Each row was made from one path, in order. Every step used is in the known rows, and no mark comes twice. Write each row's path.
Known rows
vamon, rora, zava, navor: 1.33, 1.32, -0.51, -3.09, -0.03, 1.39, -2.99, 1.99, -0.63, 0.71, -2.89, 1.07, -0.76, -2.62, -2.69, 0.25, 0.97, 0.18, -2.54, -2.94, -1.90
navor, rora, zava: 1.55, 2.00, 0.88, -2.34, -1.72, 2.57, -3.59, 0.18, -1.13, 1.36, -3.10, 0.49, -0.62, -2.69, -2.61, 1.31, 0.22, 1.61, -2.51, -1.56, -0.24
lenos, rora, zava: 0.79, 1.53, -1.13, -1.70, -0.01, 1.79, -3.50, -0.88, 0.01, 1.39, -2.88, 0.95, 0.18, -2.83, -2.90, 1.38, 2.09, 3.84, -2.47, 0.98, -0.40
rora, zava, vamon, bikalu, navor: 1.60, 1.63, -0.21, -2.71, 0.68, 1.96, -2.95, 2.49, -0.76, 1.20, -2.82, 2.21, 1.73, -2.51, -2.45, 0.69, 1.49, 0.81, -2.49, 0.41, -0.08
rora, zava, vamon, bikalu: 1.37, 1.41, -0.38, -2.75, 0.80, 2.01, -2.92, 1.62, -0.84, 1.14, -2.83, 2.37, 1.81, -2.57, -2.47, 1.16, 1.39, 1.14, -2.53, 0.20, 0.10
rora, zava, navor, vamon, bikalu: 1.73, 1.75, -1.12, -2.52, -0.26, 1.61, -3.31, 2.22, -1.51, 0.94, -3.24, 1.22, 0.23, -2.47, -2.62, 0.09, 0.35, 1.07, -2.34, -1.12, 0.04
lenos, navor, vamon: -0.23, 1.75, -1.49, -2.08, -1.42, 2.33, -3.93, 1.65, -0.47, 1.61, -3.27, 0.24, -1.00, -2.55, -3.10, 1.76, -0.74, 2.04, -1.79, 1.84, 2.04
zava, navor: 0.23, 1.35, -1.04, -3.33, -0.88, 1.24, -3.24, 2.32, -2.06, 0.71, -3.05, 0.66, 1.50, -2.60, -2.89, 2.26, 0.41, 1.77, -1.99, 1.11, 2.63
lenos, rora, zava, navor: 0.84, 1.59, -1.29, -1.89, -0.17, 1.21, -3.21, 0.67, -0.47, 1.28, -3.13, 0.86, 0.91, -2.74, -3.01, 0.92, 1.80, 4.30, -2.35, -0.31, -0.37
navor, vamon: 0.62, 1.51, -1.16, -2.69, -1.69, 2.69, -4.27, -0.37, -1.71, 1.35, -3.07, 0.20, -0.56, -2.50, -2.77, 2.14, -0.39, 0.62, -1.70, 1.93, 1.17
lenos, vamon, zava: -0.94, 0.75, -1.41, -2.55, -1.07, 2.30, -3.33, 1.15, -0.75, 1.24, -2.92, 2.22, -2.81, -2.58, -2.74, 3.44, 2.89, 1.76, -2.28, 0.65, 0.01
zava, navor, vamon, rora: 0.69, 1.53, -1.25, -3.38, -1.64, 1.26, -3.28, 3.25, -2.02, 0.93, -3.42, 0.41, 0.37, -2.38, -3.03, 1.00, -0.59, 1.12, -1.68, -1.81, -0.07
lenos, rora, zava, vamon, bikalu: 0.73, 1.71, -0.93, -2.09, 0.23, 1.65, -2.97, 0.70, 0.18, 1.54, -3.02, 2.11, 1.48, -2.67, -2.94, 1.44, 2.08, 4.21, -2.37, 0.56, -1.19
bikalu, vamon, zava: 0.74, 0.84, -1.17, -2.38, -1.04, 2.76, -3.64, 1.47, -1.85, -0.32, -2.70, 4.49, -1.80, -2.45, -2.22, 3.27, 1.81, 0.73, -2.33, 2.47, 1.36
lenos, navor, vamon, bikalu: -0.30, 2.33, -1.51, -2.31, -1.47, 2.46, -3.78, 2.20, 0.11, 1.61, -3.29, 1.53, -1.52, -2.46, -3.11, 1.94, -0.73, 1.89, -1.95, 2.89, 1.09
lenos, navor: -0.57, 1.59, -1.14, -2.26, -0.72, 2.17, -3.68, 1.28, -0.09, 1.36, -2.92, 0.67, -0.59, -2.75, -3.03, 2.53, 0.19, 2.23, -2.16, 3.12, 2.96
lenos, vamon: -0.83, 1.64, -1.09, -2.61, -0.83, 1.62, -3.69, 0.61, -0.27, 1.40, -2.83, 1.71, -1.74, -2.74, -3.06, 3.93, 2.09, 1.45, -1.87, 3.16, 0.96
lenos, rora, zava, vamon: 0.76, 1.29, -0.96, -1.91, 0.24, 1.53, -3.12, 0.32, -0.15, 1.56, -3.01, 1.18, 1.83, -2.74, -2.93, 1.29, 2.06, 4.29, -2.29, -0.26, -0.59
rora, zava, navor, vamon, bikalu, lenos: 1.90, 1.95, -1.22, -2.61, -0.33, 1.45, -3.35, 1.77, -1.70, 1.30, -3.27, 2.06, 0.36, -2.45, -2.59, 0.28, 0.44, 1.05, -2.32, -0.52, -0.12
rora, zava, navor, vamon: 1.77, 1.30, -1.10, -2.35, -0.26, 1.52, -3.45, 1.88, -1.91, 0.96, -3.23, 0.32, 0.66, -2.54, -2.60, -0.09, 0.34, 1.16, -2.25, -1.92, 0.70
navor, vamon, bikalu, lenos, zava: 0.58, 2.79, -1.55, -3.00, -2.01, 2.06, -3.97, -0.71, -0.47, 2.04, -3.22, 3.34, -1.03, -2.32, -2.90, 2.67, -0.62, -0.25, -2.04, 4.08, -0.55
lenos, navor, rora: -0.23, 2.18, -0.08, -2.19, -1.96, 2.35, -3.55, 1.92, -0.05, 1.62, -3.27, 0.50, -0.98, -2.70, -3.12, 2.26, -0.54, 2.84, -2.15, 0.78, 1.66
vamon, bikalu, navor, rora, zava: 1.16, 3.25, 0.35, -3.07, -1.54, 2.68, -3.46, 2.50, 0.22, 1.22, -2.84, 3.03, -1.59, -2.40, -2.63, 1.77, 0.87, 0.25, -2.57, 3.76, -1.11
navor, rora, zava, vamon: 1.53, 1.76, 1.06, -2.54, -1.48, 2.31, -3.16, 1.41, -1.31, 1.51, -3.21, 0.72, 1.10, -2.62, -2.67, 1.24, 0.17, 2.05, -2.33, -2.82, -0.40

Write each row's path
1.53, 1.24, -0.88, -2.50, 0.25, 1.41, -3.26, 1.60, -1.68, 0.75, -2.98, 0.65, 0.92, -2.67, -2.55, 0.39, 1.02, 1.30, -2.50, -1.01, 1.37 | rora, zava, navor
0.58, 2.43, -1.67, -3.23, -1.77, 1.21, -3.26, 2.67, -1.61, 1.51, -3.54, 2.39, 0.70, -2.32, -3.12, 1.83, -0.17, 2.53, -1.74, 1.25, -0.15 | zava, navor, vamon, bikalu, lenos, rora
1.46, 0.82, -0.35, -2.50, 0.85, 1.87, -3.12, 1.11, -1.38, 1.17, -2.82, 1.03, 2.30, -2.67, -2.45, 0.94, 1.39, 1.33, -2.39, -0.92, 1.04 | rora, zava, vamon
-0.58, 1.31, -1.00, -2.77, -0.57, 0.46, -3.02, -0.53, 0.21, 1.69, -3.02, 1.48, 2.71, -2.63, -3.15, 2.97, -0.07, -0.33, -2.42, 1.46, 1.74 | lenos, zava, vamon
0.24, 1.97, -0.52, -3.82, -0.21, 1.83, -2.82, 1.71, -0.98, 1.80, -2.87, 4.21, 2.87, -2.44, -2.77, 3.56, 1.03, 1.56, -2.03, 3.67, 0.66 | zava, vamon, bikalu, lenos
0.55, 1.93, 0.01, -3.26, -2.17, 1.44, -3.12, 2.98, -2.06, 1.01, -3.38, 0.47, 1.06, -2.54, -2.97, 2.04, -0.35, 2.42, -1.97, -1.23, 1.28 | zava, navor, rora
0.11, 1.78, -1.13, -3.00, -1.87, 1.48, -3.31, 0.61, -1.64, 2.30, -3.23, 3.87, -1.35, -2.52, -2.75, 3.49, 1.99, 2.08, -2.16, 1.41, -0.37 | bikalu, lenos, vamon, zava, navor, rora
-0.04, 1.62, -0.85, -2.59, -0.33, 1.29, -3.29, 1.53, 0.43, 1.30, -2.90, 1.95, -2.76, -2.70, -2.98, 2.18, 2.25, 0.67, -2.17, -0.56, -2.25 | lenos, vamon, rora, zava
0.03, 3.14, -1.21, -3.39, -1.06, 1.54, -3.45, -1.39, 0.58, 1.93, -2.78, 5.30, -0.67, -2.53, -2.81, 3.97, 0.67, -0.33, -2.70, 6.96, 0.07 | vamon, bikalu, lenos, zava
1.15, 2.38, 0.83, -2.76, -2.35, 2.48, -3.84, 2.25, -1.00, 1.41, -2.88, 0.15, -0.64, -2.53, -2.66, 1.55, 0.57, 0.51, -2.10, 2.09, 0.62 | bikalu, navor, rora
0.09, 0.05, -1.38, -3.11, -1.17, 2.57, -2.94, 2.20, -2.49, 0.56, -3.03, 1.39, -0.59, -2.43, -2.36, 1.80, 1.75, 1.93, -2.67, -1.76, 1.33 | vamon, zava, navor
-0.88, 0.75, -1.60, -2.75, -1.21, 1.74, -3.02, 2.72, -1.24, 1.11, -3.15, 2.14, -2.14, -2.50, -2.87, 3.02, 2.63, 2.22, -2.19, -0.66, 0.04 | lenos, vamon, zava, navor
1.82, 2.15, 0.97, -2.55, -1.58, 2.22, -3.49, 3.26, -1.09, 1.51, -3.01, 0.28, 0.44, -2.48, -2.56, 0.48, 0.80, 0.76, -2.19, -0.17, -0.12 | bikalu, navor, rora, zava, vamon
-0.68, 1.67, -0.92, -2.94, -0.85, 1.40, -3.37, 1.36, 0.40, 1.31, -2.87, 2.00, -2.70, -2.68, -3.12, 3.18, 2.06, 0.78, -1.96, 0.88, -1.60 | lenos, vamon, rora
0.53, 2.15, -1.13, -2.94, -0.64, 1.08, -3.58, -0.50, -0.45, 2.29, -2.87, 3.85, -1.59, -2.67, -2.80, 3.07, 2.10, 0.70, -2.15, 2.49, -1.28 | bikalu, lenos, vamon, rora, zava
0.58, 1.51, -1.39, -3.16, -1.61, 1.43, -3.53, 2.68, -2.44, 1.00, -3.39, 0.23, 1.03, -2.42, -2.97, 1.51, -0.54, 1.61, -1.62, -0.21, 1.68 | zava, navor, vamon
1.74, 1.98, -0.41, -2.63, -1.43, 2.24, -3.99, 2.61, -0.84, 1.35, -2.95, 0.05, -1.41, -2.37, -2.63, -0.10, 0.49, -0.85, -1.97, 0.47, -1.18 | bikalu, navor, vamon, rora, zava
1.50, 2.13, 1.03, -2.70, -1.49, 2.42, -3.05, 1.79, -0.93, 1.49, -3.23, 1.60, 0.70, -2.55, -2.69, 1.41, 0.19, 1.95, -2.42, -2.04, -1.08 | navor, rora, zava, vamon, bikalu
0.70, 3.28, 0.34, -3.30, -1.96, 2.73, -3.51, 2.38, 0.12, 1.24, -2.82, 3.06, -1.56, -2.43, -2.70, 2.48, 0.71, 0.33, -2.41, 4.81, -0.72 | vamon, bikalu, navor, rora
0.50, 2.19, 0.38, -3.61, -0.96, 2.13, -2.76, 3.87, -0.68, 1.48, -2.99, 2.77, 2.37, -2.33, -2.79, 2.53, 0.72, 1.43, -1.97, 2.06, -0.08 | zava, vamon, bikalu, navor, rora
1.82, 2.33, 0.86, -2.43, -1.80, 2.39, -3.78, 2.40, -0.93, 1.40, -2.91, 0.11, -0.74, -2.54, -2.53, 0.55, 0.78, 0.43, -2.33, 0.71, -0.01 | bikalu, navor, rora, zava
0.25, 1.92, -1.11, -3.24, -0.86, 0.38, -3.21, -1.54, -0.31, 2.53, -2.97, 3.66, 1.77, -2.61, -2.94, 3.25, 0.47, -0.33, -2.36, 2.78, 0.21 | bikalu, lenos, zava, vamon, rora
1.42, 1.48, -0.94, -2.69, -1.25, 2.38, -3.86, 0.54, -1.03, 1.27, -3.13, 0.43, -1.61, -2.45, -2.72, 0.37, -0.22, -0.20, -2.02, -1.92, -1.93 | navor, vamon, rora, zava
1.17, 1.99, -0.57, -2.66, -1.79, 2.45, -4.26, 1.96, -1.37, 1.39, -2.89, -0.06, -0.66, -2.39, -2.63, 1.11, 0.38, -0.30, -1.76, 3.15, 1.01 | bikalu, navor, vamon
-0.97, 2.51, -1.12, -2.97, -0.91, 1.81, -3.44, 1.30, 0.59, 1.37, -2.85, 3.61, -2.43, -2.61, -3.07, 4.20, 2.08, 1.22, -2.06, 4.69, -0.39 | lenos, vamon, bikalu
1.63, 1.74, -0.70, -2.53, -0.37, 1.32, -3.34, 2.90, -0.98, -0.34, -2.85, 4.15, -1.26, -2.50, -2.56, 1.68, 1.02, -0.01, -2.13, 0.26, -0.86 | bikalu, vamon, rora, zava, navor
0.54, 2.39, -1.20, -3.06, -1.75, 2.86, -4.02, 0.38, -0.89, 1.32, -3.09, 2.10, -1.27, -2.35, -2.80, 2.38, -0.40, 0.40, -1.88, 3.42, -0.16 | navor, vamon, bikalu
0.34, 0.41, -0.66, -3.05, -2.03, 2.73, -2.86, 2.62, -2.49, 0.77, -3.27, 1.27, -0.90, -2.39, -2.46, 1.64, 1.21, 2.38, -2.66, -3.34, 0.39 | vamon, zava, navor, rora
0.92, 2.18, -1.42, -2.50, -1.05, 1.66, -3.81, 0.07, -0.72, 2.45, -3.19, 2.74, -0.84, -2.55, -2.84, 1.74, 0.13, 1.26, -2.11, 2.02, 0.01 | bikalu, lenos, navor, vamon, rora, zava
1.09, 1.91, -1.18, -2.44, -0.26, 1.22, -3.45, -1.34, -0.89, 2.46, -2.96, 3.33, 1.67, -2.69, -2.78, 2.44, 1.97, 3.21, -2.23, 2.79, -0.12 | bikalu, lenos, rora, zava, vamon
0.97, 1.92, -0.80, -2.04, 0.10, 1.57, -3.03, 1.56, 0.31, 1.59, -3.03, 1.92, 1.37, -2.60, -2.93, 0.93, 2.21, 3.86, -2.34, 0.74, -1.44 | lenos, rora, zava, vamon, bikalu, navor
